Known rows, with every way that one mark hangs from another:
zokize[guzi[lagiz rupe] palukos]: [-2.35  1.43  2.25 -1.50  3.08  5.78 -1.76  0.25  3.25 -5.94 -2.43  0.99
  5.43 -1.42 -0.96  0.27 -2.60 -1.11  1.39 -5.52 -2.53]
lagiz[guzi[rupe[benen]] muvo[niza]]: [-2.91  2.18 -0.33 -2.60  2.55  3.79 -1.55  1.71 -3.86 -1.18 -0.83 -2.29
  3.97 -1.08 -7.85  2.39 -0.64 -4.20  1.39 -2.11 -2.96]
muvo[lagiz niza]: [-0.71  0.83 -3.27 -2.56  5.50  5.76 -2.51  3.18  3.31 -4.77 -0.98 -0.31
  0.75 -2.31 -0.19 -0.03  0.48 -1.58  7.95 -0.69 -1.19]
lagiz[guzi[rupe]]: [-0.95  2.76  2.21 -2.19  2.88  3.69 -3.36  2.47 -1.10 -4.06 -2.53 -1.38
  4.04 -1.26 -1.34  4.14 -0.20 -3.85  2.01 -1.11 -1.87]
niza[benen[kegus[guzi]]]: [-2.04 -0.29  1.29 -0.53  4.33  5.27 -4.66  1.21  1.21 -5.65 -2.31 -2.70
  0.54 -4.20 -0.54  2.08  0.04  0.88  0.71  0.03 -0.90]
niza[benen[kegus[guzi[rupe]]]]: [-1.98  0.27  1.51 -0.90  4.10  5.46 -4.09  1.69  0.11 -5.31 -2.01 -2.10
  0.93 -4.22 -0.26  2.50 -0.61  0.54  0.24  0.64 -1.26]
lagiz[muvo[niza[benen]]]: [-3.27  0.02 -4.97 -1.36  3.66  2.22 -2.08 -0.89  0.57 -3.05 -1.03 -3.86
  2.17 -2.36 -3.85  0.72  0.34 -2.91  2.60 -2.58 -2.62]
zokize[guzi[lagiz]]: [-1.36 -0.18 -0.88 -1.51  4.11  3.91 -3.31 -0.01  7.23 -5.97 -1.63 -0.32
  3.03 -0.67 -0.43  0.73  0.51  0.18  2.81 -2.60 -0.90]
niza[benen[kegus]]: [-1.53 -0.77 -0.59  0.06  4.42  4.49 -4.44  0.33  1.19 -4.65 -2.73 -3.32
 -0.98 -3.36  0.42  2.77  0.07 -0.35  0.16 -0.22 -1.43]
kegus[guzi[lagiz rupe]]: [-2.58  3.62  3.45 -2.52  3.50  3.71 -2.24  1.67  3.95 -6.13 -1.41  1.09
  5.55 -1.67  1.57  1.57 -1.37  0.67  3.22  2.45 -0.52]
benen[kegus[guzi[lagiz rupe]] niza]: [-1.92  2.90  2.73 -0.75  4.81  3.81 -1.75  4.03  0.97 -8.05 -0.77 -2.14
  1.26 -3.69  3.42  5.28 -3.39  4.54  0.29 -1.41 -2.22]
rupe[benen[kegus]]: [-0.25  0.99  3.15  0.89  5.00  3.23 -3.33 -0.55  1.81 -3.64 -3.13 -1.70
 -0.55  0.23 -1.34  2.60  0.72 -0.72  0.14 -1.13 -1.60]
zokize[guzi[lagiz[muvo] rupe] palukos]: [-3.20  1.28  0.85 -1.37  2.71  5.10 -1.24 -0.54  2.90 -5.44 -1.79  0.29
  5.55 -1.56 -2.80  0.03 -3.02 -0.79  0.61 -6.03 -2.83]
guzi[lagiz[muvo] rupe[benen]]: [-2.98  2.67 -0.25 -0.70  2.98  1.48  0.05 -1.71  2.05 -1.08 -1.45  0.73
  2.02  1.55 -1.05  2.38 -2.19 -1.53 -0.65  5.26 -1.80]
guzi[lagiz[muvo[niza[benen]]] rupe]: [-3.74  2.10 -3.43 -2.16  2.99  2.97 -0.25 -0.24  1.82 -1.84 -0.59 -0.51
  2.21 -0.81  0.19  2.13 -2.86 -1.85  1.23  3.38 -2.27]
rupe[benen]: [-0.44  1.07  2.43  0.49  4.40  1.56 -2.65 -1.26  1.60 -2.87 -3.47 -0.67
  1.67  1.26 -1.90  1.50  2.21 -3.01  1.57  1.13 -1.41]
niza[benen[kegus[guzi[lagiz]]]]: [-2.58 -0.28  1.18 -0.49  4.25  5.42 -4.43  0.96  2.45 -5.26 -2.27 -2.29
  0.14 -3.76  0.01  1.97 -0.46  1.64  0.61  1.43 -0.54]
dele[guzi[lagiz[muvo]]]: [-3.80  0.90 -0.57 -1.00  3.35  1.55 -1.86 -0.21  8.43 -6.76 -0.69 -1.25
  3.90  1.55  1.73  1.56 -0.10  1.52  2.45 -1.25 -1.41]
dele[guzi[rupe[benen]]]: [-1.61  1.95  3.01 -1.46  3.46  2.49 -1.34  1.76  3.13 -6.24 -1.03  0.60
  5.07  1.69  1.16  2.44  0.57 -1.14  1.73 -0.77 -2.50]
dele[guzi[lagiz]]: [-2.95  1.02  0.82 -1.12  3.73  2.24 -2.38  0.61  8.80 -7.28 -1.29 -0.53
  3.76  1.68  3.62  1.80  0.34  1.27  3.25 -0.83 -1.14]
rupe[benen[kegus[guzi[lagiz[muvo]]]]]: [-1.87  1.40  3.87  0.42  4.58  3.60 -2.96 -0.52  2.81 -3.94 -2.27 -1.16
  0.66 -0.27 -2.99  1.62 -0.16  1.48  0.03  0.13 -0.90]
rupe[benen[kegus[guzi[lagiz]] niza]]: [-1.42  1.49  4.54  0.74  4.96  3.02 -2.09  1.47  0.81 -5.01 -2.26 -1.27
  0.41 -0.73 -0.98  3.08 -0.29  2.39 -0.04  0.98 -1.46]
muvo[lagiz[guzi[rupe]] niza[benen]]: [-1.67  0.21 -1.75 -3.54  4.17  8.22 -2.83  5.41 -1.85 -2.71 -0.77  0.14
  0.97 -3.71 -3.76  0.67 -0.08 -2.34  5.95  2.89 -1.10]

Rows:
[-1.70  2.87  3.26 -1.36  4.63  5.42 -3.50  2.00  4.16 -7.00 -1.38 -1.33
  1.40 -2.95  2.41  3.41 -2.78  2.92  1.15 -2.15 -1.15]  benen[kegus[guzi[lagiz rupe]]]
[-0.79  2.52  3.88 -1.27  3.30  3.98 -2.74  3.15 -3.08 -3.52 -2.41 -1.43
  2.48 -1.03 -2.57  4.91 -0.60 -2.34  0.22 -0.40 -2.23]  lagiz[guzi[rupe[benen[kegus niza]]]]
[-1.26  1.48  4.89  0.33  4.85  4.13 -3.31  0.03  3.07 -4.29 -2.70 -0.67
  0.53 -0.18 -1.68  1.77  0.17  1.27  0.58  0.47 -0.71]  rupe[benen[kegus[guzi[lagiz]]]]
[-2.50  0.29  1.42 -0.88  4.03  5.62 -3.90  1.42  1.34 -4.97 -1.97 -1.70
  0.51 -3.81  0.29  2.38 -1.12  1.24  0.16  2.03 -0.89]  niza[benen[kegus[guzi[lagiz rupe]]]]
[-0.01  0.78  1.30 -1.85  3.87  4.06 -2.28  1.11  1.60 -4.93 -1.36  0.82
  4.35 -0.61 -2.90  1.36  0.73 -2.23  1.32 -2.54 -2.27]  zokize[guzi[rupe[benen]]]
[-1.72  2.80  2.01 -0.31  4.03  2.85 -0.27  0.97  1.16 -2.83 -1.76  0.57
  0.16  0.63  2.50  4.36 -2.91  0.47 -0.91  4.73 -2.10]  guzi[lagiz rupe[benen[kegus niza]]]
[-0.83  2.56  3.73 -1.68  2.94  3.70 -3.00  2.10 -2.09 -2.82 -2.77 -0.65
  3.64 -0.24 -3.12  3.72  0.36 -4.00  1.22  0.48 -1.75]  lagiz[guzi[rupe[benen]]]
[-4.00  0.46 -4.07 -1.03  3.64  2.41 -1.84 -1.60  4.96 -2.66 -1.49 -2.22
  1.02 -0.66 -0.54  0.90 -0.91 -0.73  2.54  1.62 -1.22]  guzi[lagiz[muvo[niza[benen]]]]
[-0.12  2.78  2.62 -0.68  4.17  3.34 -1.71  0.77 -0.76 -3.38 -2.19 -0.15
  1.54 -0.23  0.36  3.80 -1.13 -2.44 -0.20  0.37 -2.66]  guzi[rupe[benen[kegus]]]
[-0.91  1.49  4.73  0.73  5.06  2.91 -2.32  1.75 -0.36 -5.41 -2.32 -1.68
  0.84 -1.13 -1.55  3.21  0.21  1.68  0.06 -0.36 -1.83]  rupe[benen[kegus[guzi] niza]]
[-0.41  1.92  0.35 -2.04  4.00  5.05 -3.18  3.47  1.49 -4.69 -1.71  0.57
  1.77 -1.90 -1.07  2.45 -0.28 -1.18  4.46  2.21 -0.49]  muvo[lagiz[guzi[rupe]]]
[-3.21  2.57 -1.05 -1.51  3.24  2.55  0.38 -0.78  1.32 -0.59 -0.92  0.57
  2.07  1.13 -1.69  1.74 -2.26 -2.08  0.66  4.15 -2.25]  guzi[lagiz[muvo[niza]] rupe[benen]]
[-2.29  2.77  2.29 -1.27  4.37  4.88 -3.15  1.42  3.87 -6.66 -0.93 -1.81
  1.51 -3.04  1.13  3.28 -3.08  3.14  0.59 -2.53 -1.34]  benen[kegus[guzi[lagiz[muvo] rupe]]]
[-1.60  2.77  2.24 -0.60  3.95  3.65 -1.12 -0.05  2.72 -2.27 -2.05  1.05
  0.28  1.00  1.98  3.47 -2.58 -0.33 -0.48  4.38 -1.56]  guzi[lagiz rupe[benen[kegus]]]
[-0.89  1.72 -1.26 -3.71  4.53  7.26 -2.51  5.27  0.00 -3.78 -0.67  0.26
  1.79 -2.65 -2.39  1.19 -0.40 -2.36  7.12 -0.01 -1.37]  muvo[lagiz[guzi[rupe]] niza]
[-3.59  3.43  1.49 -2.95  3.32  3.78 -1.50  1.46  3.01 -5.31 -0.44  0.29
  5.64 -2.08 -0.80  0.92 -1.90  0.54  3.29  1.15 -1.10]  kegus[guzi[lagiz[muvo[niza]] rupe]]
[-3.59  2.33  1.59 -1.58  3.58  2.59 -2.83 -0.10  5.75 -6.19 -1.41 -0.81
  4.84 -1.72 -0.83  0.50 -0.44  1.73  3.30  0.69 -0.06]  kegus[guzi[lagiz[muvo]]]
[-3.51  0.32 -3.33 -1.59  3.90  3.58 -2.57  0.12  0.70 -4.05 -0.59 -3.94
  2.18 -3.43 -4.28  0.78 -0.43 -0.93  2.27 -3.53 -2.37]  lagiz[muvo[niza[benen[kegus[guzi]]]]]
[-3.20  1.23 -2.27 -2.31  2.93  3.37 -3.00  1.12 -0.67 -2.98 -1.18 -4.22
  3.56 -2.00 -6.55  1.95  0.16 -3.29  3.11 -4.90 -2.32]  lagiz[guzi muvo[niza]]
[-1.29  2.07  2.53 -0.25  5.24  3.40 -2.85  3.75  0.82 -9.02 -1.27 -3.58
  1.28 -4.25  2.26  4.83 -1.75  4.04  1.02 -4.21 -2.24]  benen[kegus[guzi] niza]
[-1.28  1.42  2.49 -1.56  3.24  5.54 -2.17  0.83  0.84 -6.69 -2.51  0.19
  6.30 -2.28 -2.08  0.48 -1.54 -2.59  1.60 -8.36 -3.32]  zokize[guzi[rupe] palukos]
[-3.96  0.83 -1.17 -1.56  3.53  2.33 -1.65  0.45  7.91 -6.45 -0.33 -1.33
  3.94  1.27  1.35  1.13 -0.13  1.14  3.33 -2.02 -1.72]  dele[guzi[lagiz[muvo[niza]]]]
[-1.78 -0.62 -2.05 -2.97  4.47  7.93 -3.61  4.78 -0.32 -3.08 -1.22 -0.69
  0.38 -3.64 -4.14  0.07  0.88 -1.82  6.57  2.05 -0.60]  muvo[lagiz[guzi] niza[benen]]
[-2.58  2.30  0.82 -1.42  2.17  2.22 -1.97  0.44 -2.88 -1.77 -1.53 -2.07
  3.91 -0.56 -6.96  3.26 -0.56 -3.40 -0.44 -0.57 -2.32]  lagiz[guzi[rupe[benen]] muvo]
[-2.09  0.03 -0.95 -2.21  4.84  6.40 -3.64  2.54  0.49 -4.63 -1.47 -2.84
  1.13 -3.93 -1.16  0.90  0.23 -1.32  4.02 -2.87 -2.02]  muvo[niza[benen[kegus[guzi]]]]
[-2.59  1.93  1.36 -1.29  4.86  5.37 -3.71  1.40  4.96 -6.74 -1.04 -2.75
  0.93 -3.25  0.36  2.24 -2.15  3.26  2.10 -4.15 -1.14]  benen[kegus[guzi[lagiz[muvo[niza]]]]]
[-0.19  2.79  2.40 -0.40  4.25  2.50 -0.85  1.73 -2.36 -3.88 -1.90 -0.56
  1.44 -0.59  0.79  4.69 -1.43 -1.65 -0.62  0.72 -3.19]  guzi[rupe[benen[kegus niza]]]
[-2.64  2.31  0.62 -1.23  2.23  1.68 -1.39  1.14 -3.94 -2.16 -1.35 -2.35
  3.89 -0.84 -6.58  3.92 -0.81 -2.86 -0.74 -0.28 -2.69]  lagiz[guzi[rupe[benen[niza]]] muvo]
